What can hang from each mark
Z_672: Z_185 Z_239
Z_836: Z_608
Z_824: Z_404
Z_806: Z_672
Z_317: Z_185
Z_377: Z_948
Z_185: Z_672
Z_239: Z_404
Z_608: Z_185 Z_273
Z_273: Z_292 Z_608 Z_948
Z_404: Z_239 Z_608

Every row comes from one small tree of marks. The marks that hang from a mark follow it in brackets, in the order of their numbers. Every link used is in the known rows. Which tree was each row made from?
Known rows
Z_185{Z_672{Z_239{Z_404{Z_608{Z_273}}}}}: -13,-18,5,-16,-2,-10,24,-9,-3,13,6,14,0,1,7,-1,9,22,13,20,2,8,-5,-9,-4,-2,-18,2,2,-8,-1,1,14,-32,14,-26,-24,8,-18,2,2,15,10,13,7,15,15,33,-12,-6,14,-2,-14,-4,-12,4,-16,-15
Z_672{Z_185 Z_239}: 11,-13,17,-12,9,-18,-6,-1,-5,-30,19,8,5,-3,0,-8,3,10,13,-2,11,9,0,-22,26,-14,-14,12,4,7,-2,-20,-12,-33,6,14,-1,12,-15,6,-18,16,3,2,11,31,3,7,7,15,4,-2,10,13,-15,5,-12,9
Z_824{Z_404{Z_239 Z_608{Z_185}}}: -10,10,12,-12,-5,-7,-13,7,18,1,19,7,6,-2,-11,-8,-8,14,21,6,15,25,-10,-20,7,5,-3,-21,13,-6,-15,8,11,-13,8,-5,0,9,-8,17,2,34,23,19,11,-12,7,-5,4,-10,19,-13,-21,3,-2,13,-15,8
Z_185{Z_672}: 7,-24,5,-2,-13,-4,7,0,-2,11,9,15,-9,2,-2,-10,-11,15,2,-9,0,13,-12,-23,0,10,-6,-10,20,3,-4,-9,-5,-15,1,0,-5,7,-9,8,-1,5,-8,-16,-23,13,13,23,4,0,9,4,23,21,18,-5,-14,-6
Z_185{Z_672{Z_239{Z_404{Z_608}}}}: -9,-23,5,-17,1,-6,18,-11,-6,12,10,12,-2,-4,13,-1,1,16,13,8,-1,7,-7,-19,-2,-5,-31,5,7,-8,6,1,8,-30,18,-13,-3,5,-7,-3,0,20,3,17,-17,28,16,42,-6,-8,7,-9,-10,10,-10,-2,-23,-1
Z_608{Z_185{Z_672}}: 6,-19,3,1,-13,-1,8,-6,3,-7,11,8,-6,1,1,-11,-10,20,1,-6,0,13,-1,-16,8,11,-3,-10,12,3,-8,-5,-7,-12,1,4,5,7,-7,19,-2,6,3,-20,-7,-4,6,3,-6,-1,2,4,13,13,16,3,-23,1
Z_608{Z_185{Z_672{Z_239}} Z_273{Z_292 Z_948}}: 11,-10,6,-1,-6,-4,10,-22,-6,-13,5,-17,-4,18,21,-4,1,19,-23,7,13,13,15,12,11,14,4,2,-15,9,-15,-2,11,-18,-6,-39,-28,1,-7,4,-3,3,5,-40,12,5,-16,-5,-15,-13,5,5,1,2,-16,15,-6,2
Z_273{Z_292 Z_608{Z_185{Z_672}} Z_948}: 21,-10,0,12,-7,9,2,-14,10,-2,11,-17,-7,15,22,-5,-20,1,-36,-9,22,31,15,0,11,28,3,13,-8,13,-5,6,0,9,5,-9,-3,9,9,7,3,12,0,-44,-25,14,-10,9,-10,-27,-5,-12,8,6,-1,3,-8,5
Z_608{Z_185{Z_672} Z_273{Z_292 Z_948}}: 14,-18,0,8,-12,2,2,-14,7,-2,5,-14,2,22,6,-7,-6,14,-26,-1,17,26,11,9,11,22,16,3,-16,17,-17,-2,1,-3,-6,-33,-30,4,-4,13,2,1,3,-55,8,-3,-23,-4,-10,-11,1,-1,16,-7,6,10,-9,-4
Z_836{Z_608{Z_185{Z_672{Z_239}} Z_273}}: -2,-31,1,4,-15,5,24,-8,-7,0,1,-2,-7,4,29,0,1,24,5,11,3,9,8,1,6,9,-5,-14,-6,4,-10,3,3,-18,5,-4,-7,14,-16,1,-5,18,5,3,11,-11,21,-14,-14,-1,2,4,-6,-5,-26,34,-5,-11
Z_824{Z_404{Z_239 Z_608}}: -6,7,13,-17,-5,-7,-12,13,11,19,25,12,5,2,-14,-8,-8,12,23,2,8,24,-23,-22,-5,5,-3,-15,21,-3,-9,1,13,-17,2,-5,-6,7,-8,9,9,33,15,25,-3,9,17,15,11,-10,25,-14,-10,8,-13,11,-6,3
Z_824{Z_404{Z_239}}: -2,1,9,-9,-8,1,-12,9,-7,9,7,13,3,-8,-16,-16,-2,10,19,-5,1,18,-15,-16,8,-7,0,-12,3,-2,-15,-10,11,-14,0,-10,-15,6,-13,6,1,26,10,3,3,6,4,6,14,-9,22,-4,4,9,0,6,-5,11
Z_836{Z_608{Z_185{Z_672{Z_239}}}}: -2,-34,4,3,-10,6,14,-12,-10,-11,7,2,-7,2,25,-3,-8,19,5,-5,-3,9,11,-12,9,3,-15,-8,2,3,-3,5,-2,-13,12,6,11,12,-8,1,-8,22,-11,0,-7,3,23,-3,-8,-7,-2,-6,-2,12,-22,31,-14,-2
Z_824{Z_404{Z_608{Z_185}}}: -3,-2,20,-1,-2,-4,-8,6,13,-5,14,19,0,-4,-7,-10,-17,6,15,-6,18,25,-5,-12,17,6,3,-9,20,3,-5,7,-4,-16,11,-2,2,15,-10,21,3,25,14,2,8,0,7,19,7,-4,7,-18,-7,1,20,9,-23,7
Z_608{Z_273}: 9,-20,8,5,-10,-13,-10,4,-3,9,-2,16,6,7,-12,-7,1,5,7,-6,6,24,-17,-9,5,11,14,3,4,12,-13,-12,-8,-15,-6,0,-17,19,-14,8,-2,12,4,-20,3,1,4,14,15,8,14,10,28,-5,16,-1,-7,-5
Z_836{Z_608{Z_185{Z_672} Z_273{Z_292 Z_948}}}: 10,-32,-3,19,-13,13,4,-8,7,2,-6,-14,-11,24,23,1,-7,10,-27,-4,14,31,12,9,6,31,15,-2,-20,21,-14,8,-4,9,1,-17,-25,4,4,10,3,13,-4,-44,-3,-3,-5,-1,-9,-17,-7,-14,3,-13,-14,19,1,-8
Z_806{Z_672{Z_185 Z_239{Z_404{Z_608{Z_273}}}}}: -1,-3,6,-11,6,-30,15,1,11,-2,13,7,2,11,12,2,16,10,18,30,18,10,12,-19,10,-11,-3,41,8,-3,4,-7,10,-46,14,-5,-21,17,-14,5,-3,17,27,19,18,12,10,18,-12,7,13,-9,-28,-5,-17,6,-20,-7
Z_608{Z_185{Z_672} Z_273{Z_948}}: 11,-8,0,15,-19,1,-1,-6,1,5,14,4,2,19,5,-10,-10,11,-10,10,8,16,-6,12,14,25,9,-4,-6,19,-25,0,6,-10,-8,-19,-22,3,-3,17,4,-8,14,-27,14,-4,-11,-10,-14,2,2,6,19,-12,10,1,-14,-2
Z_836{Z_608{Z_185{Z_672} Z_273}}: -3,-34,-2,14,-18,8,17,1,3,9,-5,8,-8,7,17,-5,-2,15,0,0,10,20,4,1,3,27,8,-19,0,11,-13,5,-1,-10,2,1,-7,14,-5,9,2,13,2,-19,-2,-18,17,-9,-7,2,-4,-1,7,-9,5,21,-7,-11
Z_317{Z_185{Z_672{Z_239{Z_404{Z_608{Z_273}}}}}}: -18,-29,2,-9,4,-15,22,-11,-3,9,17,8,-2,-6,20,1,8,24,22,14,1,4,-3,-2,3,-3,-15,12,-2,-3,9,-2,7,-38,14,-20,-30,16,-12,3,-1,4,21,8,19,12,21,12,-15,-1,13,-12,-13,2,-2,12,-18,-10
Z_273{Z_948}: 20,-16,5,13,-11,-3,-22,-7,-1,9,16,14,6,2,-11,-11,-6,-1,2,-18,-1,25,-20,-9,9,19,7,13,3,18,-15,-11,-7,-1,-4,0,-11,7,5,6,3,7,-1,-22,-9,28,-10,27,15,-1,4,-2,37,5,7,-13,-8,13
Z_377{Z_948}: 24,-28,7,16,-23,-16,-24,-4,-6,0,13,9,13,-2,-20,-10,5,10,2,-22,-3,22,-28,-18,8,23,13,-1,6,16,-12,-13,-2,-13,2,-2,1,15,-4,1,-4,1,-2,-3,-13,17,7,27,7,11,6,-6,33,9,26,1,-17,15
Z_239{Z_404{Z_608{Z_185{Z_672} Z_273{Z_292}}}}: -9,-13,4,-6,-1,-3,15,-12,14,-1,-8,2,1,8,11,1,-3,16,-13,8,16,26,10,-12,0,16,3,0,0,-3,1,6,5,-18,10,-28,-28,10,-7,14,3,21,10,-27,4,-13,-1,19,-11,-13,7,-15,-9,-10,12,5,-15,-10
Z_239{Z_404}: -1,-20,5,2,-4,-12,-6,-5,-8,-2,2,32,8,-14,-10,-10,9,4,11,-18,-13,17,-14,-21,11,2,1,23,3,2,-4,-12,-4,-14,8,-1,-14,16,-10,8,-2,17,-11,-17,1,22,-3,39,15,3,2,-3,20,1,24,-21,-13,18
Z_608{Z_185{Z_672} Z_273}: 2,-17,3,7,-18,-1,11,-6,3,-2,2,8,-2,11,-1,-5,-6,21,-4,8,9,15,-2,-2,11,16,7,-16,6,7,-16,-4,2,-18,-7,-9,-9,10,-12,16,0,1,13,-21,7,-14,0,-7,-9,3,10,14,12,-2,23,13,-19,-9

Which tree is each row?
12,6,3,2,-14,-16,-26,2,14,34,17,2,14,22,-15,3,0,6,10,12,16,30,-21,-7,-8,35,7,-4,4,17,-25,2,15,-7,-13,-12,-20,5,2,1,17,25,22,13,11,10,3,5,0,0,17,-6,14,-18,-14,-4,1,-6
Z_404{Z_239 Z_608{Z_273{Z_948}}}
11,-9,-9,12,-4,7,15,-20,-12,-5,16,-1,1,-4,26,-8,-5,9,-19,5,-5,6,13,6,20,-2,-21,24,-18,3,-7,3,19,-8,12,-17,-7,7,4,1,0,11,10,-7,-4,31,-9,6,-18,-24,0,-8,-10,-2,-19,-2,-19,16
Z_273{Z_608{Z_185{Z_672{Z_239{Z_404}}}} Z_948}
27,-7,-7,24,-11,-1,-20,-4,1,-1,21,6,4,11,2,-8,-12,-10,-18,-13,12,32,-3,-1,19,38,9,22,-4,24,-14,4,1,10,0,12,6,18,9,12,10,14,6,-15,-8,22,-9,4,4,-9,-1,-11,18,0,5,-1,-10,16
Z_273{Z_608{Z_185} Z_948}
2,-34,2,20,-16,-1,-4,3,2,-3,-8,11,0,8,6,-2,1,7,6,-4,3,24,-4,0,9,28,20,-3,-6,13,-14,-1,-11,-5,2,7,-5,22,-7,12,-4,24,0,-12,9,-16,13,-2,8,3,-5,-5,13,-15,7,24,-5,-2
Z_836{Z_608{Z_185 Z_273}}
-2,-15,13,-17,-5,-5,11,-14,2,-8,17,3,-5,2,14,2,-17,26,2,11,12,11,2,-22,2,2,-19,-15,21,-4,-1,11,1,-29,12,-2,13,3,-12,11,-1,17,9,18,-7,6,15,17,-13,-5,7,-11,-5,17,-15,12,-22,-7
Z_404{Z_608{Z_185{Z_672{Z_239}}}}
-2,-4,12,-18,15,-19,-1,-7,3,-17,19,15,11,-12,0,-1,13,7,19,3,8,14,2,-24,19,-18,-25,21,3,-5,7,-7,0,-35,15,3,-10,17,-6,8,-13,27,8,25,15,39,3,27,2,7,7,-17,-9,-2,-17,-6,-16,11
Z_672{Z_185 Z_239{Z_404{Z_608}}}
3,-14,7,-8,12,-14,3,-12,-10,-32,9,18,11,-19,1,-11,18,6,15,-1,-5,4,6,-19,30,-29,-15,33,-11,-2,4,-21,3,-36,12,7,-16,18,-12,6,-21,18,2,3,21,37,-2,14,7,7,3,-7,3,1,-8,-7,-18,21
Z_672{Z_185 Z_239{Z_404}}
-2,-13,7,-13,13,-20,5,-18,3,-23,-7,2,7,-3,15,5,6,14,0,10,12,22,8,-9,14,-2,4,11,-10,-5,-5,0,1,-24,11,-27,-24,16,-13,10,-3,33,9,-14,17,3,-3,23,-3,-13,12,-12,-15,-16,-10,16,-11,7
Z_672{Z_239{Z_404{Z_608{Z_185 Z_273{Z_292}}}}}
-20,-26,4,-10,3,-14,19,-17,-3,0,21,10,-6,-17,19,-2,1,21,21,-5,1,3,-3,-19,6,-10,-24,11,8,-11,14,1,3,-31,23,-10,-11,13,-7,4,-5,9,13,11,2,28,27,24,-8,-5,6,-16,-12,17,1,0,-23,0
Z_317{Z_185{Z_672{Z_239{Z_404{Z_608}}}}}
-3,-15,8,0,-1,-17,-1,-2,7,17,-1,28,10,3,-5,2,8,3,19,6,6,27,-18,-12,4,16,6,12,6,3,-9,0,-1,-16,6,-11,-25,23,-7,11,6,23,10,0,7,12,7,39,7,1,8,-5,11,-14,17,-6,-10,-6
Z_239{Z_404{Z_608{Z_273}}}
-4,-5,16,-14,15,-27,7,-5,5,-13,11,14,12,-2,-1,1,15,11,23,18,12,14,6,-15,18,-8,-17,25,-13,2,-1,-8,7,-39,9,-10,-25,23,-13,5,-9,24,15,23,24,25,4,21,-1,8,11,-10,-13,-16,-17,6,-15,1
Z_672{Z_185 Z_239{Z_404{Z_608{Z_273}}}}
2,6,1,-5,-15,-17,-14,-1,19,9,13,4,12,11,-16,3,3,16,9,15,17,29,-13,-14,-3,27,2,-21,10,1,-22,3,4,-16,-1,-2,-3,14,-6,14,5,33,28,21,16,-26,3,-10,-2,4,25,-1,-3,-16,-3,14,-8,-7
Z_404{Z_239 Z_608{Z_185 Z_273}}
-13,-3,22,-20,2,4,21,-2,3,-6,20,6,-8,-3,8,-10,-18,24,13,12,11,5,3,-8,9,-17,-20,-22,15,-6,-4,6,7,-28,19,-18,4,6,-15,11,2,16,20,11,3,8,14,9,-15,-16,8,-10,-28,14,-16,24,-27,1
Z_824{Z_404{Z_608{Z_185{Z_672{Z_239}}}}}
-16,10,10,-15,-13,3,5,3,13,9,22,3,0,3,-8,-12,-25,23,15,13,14,13,-3,-18,1,4,-17,-34,18,-7,-9,8,17,-13,11,-12,-2,1,-12,19,7,24,23,18,-1,-11,11,-7,-14,-16,20,-11,-25,7,-3,14,-23,1
Z_824{Z_404{Z_239 Z_608{Z_185{Z_672}}}}
13,12,-6,8,-17,-17,-24,-7,19,17,19,1,18,26,-11,4,-2,10,6,13,13,29,-13,2,0,33,9,-11,2,17,-32,7,13,-3,-10,-14,-19,5,4,14,12,26,32,14,16,-9,-8,-14,-9,2,14,-5,7,-26,-14,8,-6,2
Z_404{Z_239 Z_608{Z_185 Z_273{Z_948}}}
1,-22,8,-12,-3,-4,15,-18,-5,-19,-2,-14,-7,10,20,-2,-1,26,-12,11,19,12,11,-1,12,5,4,-10,-8,-2,-10,-6,2,-28,1,-26,-15,5,-20,4,-13,10,1,-30,12,-9,-5,-6,-10,-8,7,9,-3,9,-11,23,-8,-5
Z_608{Z_185{Z_672{Z_239}} Z_273{Z_292}}
-7,-10,3,-1,-6,-3,13,-7,6,2,9,18,3,-6,0,-4,-6,16,-2,1,-2,18,-5,-18,2,14,-12,-3,9,-6,3,10,2,-12,11,-8,-3,7,-7,18,1,18,10,-1,-4,0,4,31,-8,-7,3,-14,-8,2,17,-2,-27,3
Z_239{Z_404{Z_608{Z_185{Z_672}}}}
-10,-11,2,6,-11,-6,18,-5,11,7,1,17,5,9,1,-1,1,15,0,18,4,20,1,-6,5,16,-3,-4,4,-1,-8,10,6,-19,7,-20,-23,13,-10,16,5,13,16,-8,9,-13,4,14,-15,-4,6,-6,-9,-17,22,2,-22,-8
Z_239{Z_404{Z_608{Z_185{Z_672} Z_273}}}
-14,11,6,-13,-11,-2,9,5,16,17,18,-2,1,13,-6,-3,-17,26,11,29,25,18,-1,-6,2,13,-7,-34,9,-3,-16,10,23,-23,1,-22,-18,4,-16,17,9,19,36,14,19,-28,15,-21,-15,-11,24,-4,-29,-5,-2,19,-13,-14
Z_824{Z_404{Z_239 Z_608{Z_185{Z_672} Z_273}}}
6,-1,-2,13,0,-14,-7,-17,9,-4,-3,3,16,13,5,-2,6,2,-17,1,13,39,-1,4,9,22,16,24,-17,10,-12,3,5,-3,3,-30,-37,16,6,16,6,22,12,-32,13,5,-25,26,-7,-17,3,-23,3,-27,6,-6,-11,8
Z_239{Z_404{Z_608{Z_185 Z_273{Z_292 Z_948}}}}
26,-10,1,7,-3,-1,-17,-5,4,3,6,-5,-3,9,3,-2,-8,-11,-25,-24,22,39,-2,-6,8,28,9,31,-7,17,-5,-2,-10,13,-3,1,-8,17,11,-2,7,23,-7,-37,-26,35,-11,35,14,-26,4,-15,27,8,-4,-3,5,11
Z_273{Z_292 Z_608 Z_948}
5,-19,-6,-8,6,3,25,-20,-11,-26,0,-11,-6,-8,29,-5,-5,15,-24,2,9,12,21,-11,17,-6,-15,26,-14,-10,8,5,1,-17,15,-17,-1,14,-6,2,-6,26,1,-29,-18,17,2,24,-9,-30,6,-13,-20,9,-11,10,-16,12
Z_273{Z_292 Z_608{Z_185{Z_672{Z_239{Z_404}}}}}
-5,-11,8,4,-3,-10,-6,-10,10,-7,7,21,11,-7,0,-7,0,7,10,-7,-5,23,-9,-20,13,10,0,8,9,-4,-2,5,-6,-14,15,4,-4,17,-5,18,0,30,7,-1,2,5,0,33,5,-4,0,-17,-1,-10,16,-11,-25,10
Z_239{Z_404{Z_608{Z_185}}}
0,-30,2,6,-11,7,16,-1,5,-5,-12,-8,-15,13,23,0,-1,16,-16,-5,21,28,14,-4,3,29,9,-4,-9,5,-3,5,-9,-6,4,-7,-12,13,-10,11,-4,24,-10,-37,-9,-18,14,-2,-5,-15,-2,-8,-2,-7,-7,25,2,-14
Z_836{Z_608{Z_185{Z_672} Z_273{Z_292}}}
